Known rows, with every step that occurs:
l/w/k/a/j: [-1.15 -1.43 -0.01  1.44 -0.01  1.99  1.98  1.20  0.28 -0.05 -0.63  2.06
  0.56 -0.09 -0.90  0.83 -2.68  1.61  0.48  1.46]
m/k/w/g/a/j: [ 0.70  0.02  0.70  0.53 -0.42  1.76  1.60  0.68  1.80 -0.19  1.07 -0.47
  2.15  0.58 -0.68 -0.45 -0.63  2.29  1.53  1.60]
a/k: [ 1.38  0.35 -1.14  0.81 -0.40  3.09  3.34  1.78  3.51 -1.54  0.58 -0.23
 -0.74  0.66  0.06 -1.12  1.24  0.71  0.30 -3.09]
a/j/m: [ 3.61 -0.09 -1.80  1.13 -0.67 -0.30  1.88  2.09  0.94 -1.18 -2.15 -0.81
  0.01  0.21 -0.93 -0.26  2.14 -0.21 -1.08 -4.82]
w/l/b: [ 3.48 -0.63 -2.13 -3.79 -1.59  3.59  2.35  3.03  1.94 -2.26  0.78  3.49
  0.15  3.49  0.61  0.79  1.97 -2.59  3.14 -3.80]
w/l: [ 0.19 -2.32 -1.24 -2.07 -2.06  3.53  3.13  2.27  4.23 -1.54 -0.63  0.84
 -0.40  3.24 -0.95 -0.24  2.03 -2.78  1.76 -3.74]
j/a: [ 3.77  0.05  0.25 -0.88 -0.29  0.79  2.11  2.22  2.92 -0.48 -0.66  1.18
  0.39  1.14  0.45 -0.12 -0.19  1.22  0.39 -4.43]
l/w/g/a: [ 1.10  0.24  0.12 -0.39 -1.00 -2.38  2.51  1.51  2.13 -0.47  1.08  2.85
 -0.17  3.16 -0.17  1.31  0.53  0.50  2.42  0.03]
g/a/j/m/k: [ 3.21 -0.02  1.07 -0.53 -0.25  0.60  1.96  1.66  0.26 -0.88 -1.03  0.43
  1.11 -1.81 -0.23 -1.54 -1.19  2.49  0.08 -1.31]
g/w/k/b: [ 0.54 -0.54 -2.21  0.00 -0.21  4.10  1.74  1.95  4.50 -0.75  1.15  2.96
 -0.65 -2.84  3.06  0.70  0.58 -4.61  0.99  2.07]
g/w/k: [ 1.70 -0.05 -1.80 -1.31 -0.29  1.25  2.60  2.34  5.85 -0.31  1.07  2.70
 -1.00 -2.62  0.52 -0.09  0.28 -0.78 -0.06  1.21]
j/m/k: [ 5.92 -1.44 -1.28 -2.05 -0.28  1.79  3.22  2.17  3.31 -1.95 -0.76  1.05
 -0.70 -2.20  0.61 -1.59  0.90  1.39 -0.77 -0.75]
a/j/m/k: [ 4.73 -0.67 -0.76 -0.76 -0.24  2.27  2.48  1.85  1.14 -1.57 -1.34 -0.20
  0.54 -1.79 -0.38 -1.60  0.37  2.92 -0.91 -1.24]
k/a: [ 1.11 -2.72 -0.58 -0.02  0.02  1.39  2.37  1.94  2.44 -0.78 -0.11  1.09
  0.08  1.00 -0.08  0.25 -0.52 -2.43  1.25 -1.48]
g/w/l: [-2.25 -0.75 -0.84 -1.24 -1.38  1.81  2.25  2.35  3.86 -0.81 -0.24  1.56
 -0.30  0.05 -0.85  0.16  2.67 -3.41  1.69 -3.24]
g/a: [ 1.67 -0.25 -0.16 -0.85 -0.74 -0.78  2.26  2.48  2.60 -0.08  0.86  1.08
  0.18  2.30  0.91  0.06 -0.88 -1.51  2.00 -2.85]
w/g/a/j: [ 0.88  0.50  0.89  0.21 -1.05 -0.17  1.50  1.32  1.34 -0.39  0.22 -0.01
  1.84  3.91 -1.47  0.12  0.12  0.96  2.12 -1.64]
w/k/a/j: [ 0.10 -1.93  0.40  0.66 -0.24  3.24  1.89  1.32  2.06 -0.45 -0.62  0.92
  1.18  0.20 -1.30 -0.25 -2.42  0.28  0.48  0.67]
w/g/a/k/b: [-0.80  0.31  1.10  1.88 -0.72  3.53  1.94  0.56  2.71 -1.63  1.27  1.41
  0.50  1.28  1.63 -0.16  0.95 -3.26  2.85 -0.09]

Rows:
[ 3.73 -0.15  1.70 -0.97 -0.67  0.24  2.10  0.99  1.52 -1.46 -0.82  0.89
  1.39 -0.82 -1.33 -1.48  0.05  2.90  0.50  0.34] -> w/g/a/j/m/k
[ 0.02  0.95  1.88  0.69 -0.90  0.70  2.81  0.82  3.74 -1.31  1.19  1.02
  0.37  1.82 -1.10 -0.99  0.74  0.73  1.93 -1.22] -> w/g/a/k
[ 3.01 -2.92  0.78 -0.82  0.30  1.62  2.62  1.48  2.00 -1.54 -1.21  1.80
  0.06 -3.04 -0.15 -1.19 -0.98 -0.36 -0.04  0.41] -> j/m/k/a
[-1.09 -2.59 -2.41 -0.15 -1.69  3.90  2.75  1.71  4.80 -0.93 -0.16 -0.23
 -0.54  1.18 -0.28  0.29  2.55 -4.09  0.96 -2.67] -> k/w/l
[-3.04 -1.45 -1.14  1.48 -1.45  5.16  3.09  0.98  4.63 -1.27  0.00 -0.58
 -0.66 -0.07 -0.95 -0.65  2.37 -2.73  0.70 -2.83] -> a/k/w/l
[-0.49 -2.20 -0.89  0.30 -1.32  4.65  2.36  1.04  2.47 -1.27 -1.61 -0.69
  0.45 -2.06 -1.22 -1.06  1.57 -0.87 -0.26 -1.42] -> a/j/m/k/w/l
[ 1.35  0.09  0.24 -1.17 -0.97  2.75  1.08  1.70 -0.71 -1.25  0.00  2.63
  1.56 -1.37  0.26  0.09  0.17 -1.20  2.11 -1.88] -> g/a/j/m/k/w/l/b
[ 1.22  0.39  0.32  2.16 -0.40  2.29  2.43  0.10  4.89 -1.19  0.46  0.22
  0.22 -0.45 -1.00 -0.41  2.48  1.32 -0.04 -0.92] -> j/a/k/w/g
[ 3.92 -1.07 -1.65  0.66 -0.54  2.17  2.31  0.47  3.50 -1.64 -0.36 -0.67
  0.57 -1.75 -1.11 -0.64  2.69  1.56 -0.86  1.56] -> a/j/m/k/w/g
[-0.16 -1.57 -0.10  1.49  0.08  2.04  1.51  1.65 -0.01 -0.43 -0.82 -0.40
  1.55  1.69 -1.06  0.17 -1.00 -0.41  1.09 -2.26] -> k/a/j
[ 2.33 -0.94 -3.13 -2.05 -1.26  3.83  2.08  2.57  2.24 -1.66  1.23  2.48
 -0.10  1.60  1.05  1.26  2.60 -3.71  2.42 -2.92] -> k/w/l/b
[ 1.33  1.41  1.74  1.18 -0.01  2.62  2.57  1.35  2.69 -0.98 -0.38  0.68
  0.23 -0.20 -0.28 -1.29 -0.17  2.66  0.08 -4.43] -> j/a/k
[ 2.93 -0.85  0.53 -0.16 -0.73 -0.78  2.26  0.71  4.08 -0.92  0.52  1.24
  0.26 -1.90 -0.12 -0.56  0.92 -0.42  0.58  1.52] -> j/m/k/w/g/a
[ 3.24 -1.06 -2.43  1.40  0.09  2.69  2.14  1.34  1.89 -0.83 -0.69 -1.37
  0.22 -3.65  0.52 -0.94  1.03  1.05 -1.58 -0.28] -> a/j/m/k/w
[-0.44 -0.45  0.74  2.01  0.19 -0.57  1.08  1.26  1.35 -0.33 -2.13  1.83
  0.31 -4.63 -1.76 -0.12 -0.14 -1.39 -1.13 -0.67] -> g/w/k/a/j/m
[ 0.63 -1.88  0.78  0.09  0.42  4.00  1.92  1.40 -0.02 -0.72 -0.39 -0.10
  1.99 -0.11 -0.63 -0.93 -2.40  2.17  1.11  0.46] -> m/k/a/j
[-1.12  1.56  1.48  1.50 -0.68 -0.55  2.94  0.74  2.02 -1.01  1.13  2.11
 -0.29  1.53 -0.66 -0.02  0.54  1.93  1.88 -0.42] -> l/w/g/a/k
[ 1.45 -0.27 -1.87  1.82 -0.64  2.71  3.04  0.45  5.67 -1.63  1.32 -0.51
 -0.59  0.30 -0.76 -0.25  3.47 -0.42  0.12  0.19] -> a/k/w/g
[-2.06  0.84  0.65  2.69 -0.54  2.35  2.05  0.46  0.93 -1.32  1.24  2.57
 -0.13  0.86  1.95  0.89  0.84 -1.89  2.78  0.75] -> l/w/g/a/k/b
[ 0.32 -0.11 -2.64  2.81 -0.03  3.40  2.88  1.31  4.09 -0.78  1.10 -1.38
 -0.92 -1.41  0.79 -0.47  1.83 -0.92 -0.55 -1.90] -> a/k/w
[ 1.53 -0.47 -0.48  1.63  0.07  1.04  1.60  1.16  1.16 -0.08 -0.34 -0.67
  0.78 -3.63  0.58 -0.86 -0.53  0.57 -0.68 -0.29] -> g/a/j/m/k/w
[-2.07 -1.69  0.96  0.59 -1.41  2.95  1.84  0.86  1.66 -0.56 -1.40 -0.01
  1.11 -2.09 -1.10 -1.02  0.05 -1.28  0.66 -1.42] -> g/a/j/m/k/w/l
[-0.92 -1.68  0.26 -0.20  0.28  1.22  2.01  1.65  4.34 -0.09  0.42  3.34
 -0.25 -3.50 -0.19  0.18 -1.51 -2.32  0.64  2.05] -> g/w/k/a
[ 1.95  0.62  0.34  1.40 -0.71 -2.10  1.34  1.93 -0.04 -0.39 -1.76 -0.13
  0.62  0.32 -0.79 -0.23  0.45 -0.66 -0.09 -4.68] -> g/a/j/m
[-1.41  0.53 -0.53  3.15 -0.09  1.61  2.35  1.11  3.18  0.02  1.44 -0.65
 -0.26 -1.33  0.91 -0.44  0.22 -1.31  0.52 -1.84] -> g/a/k/w
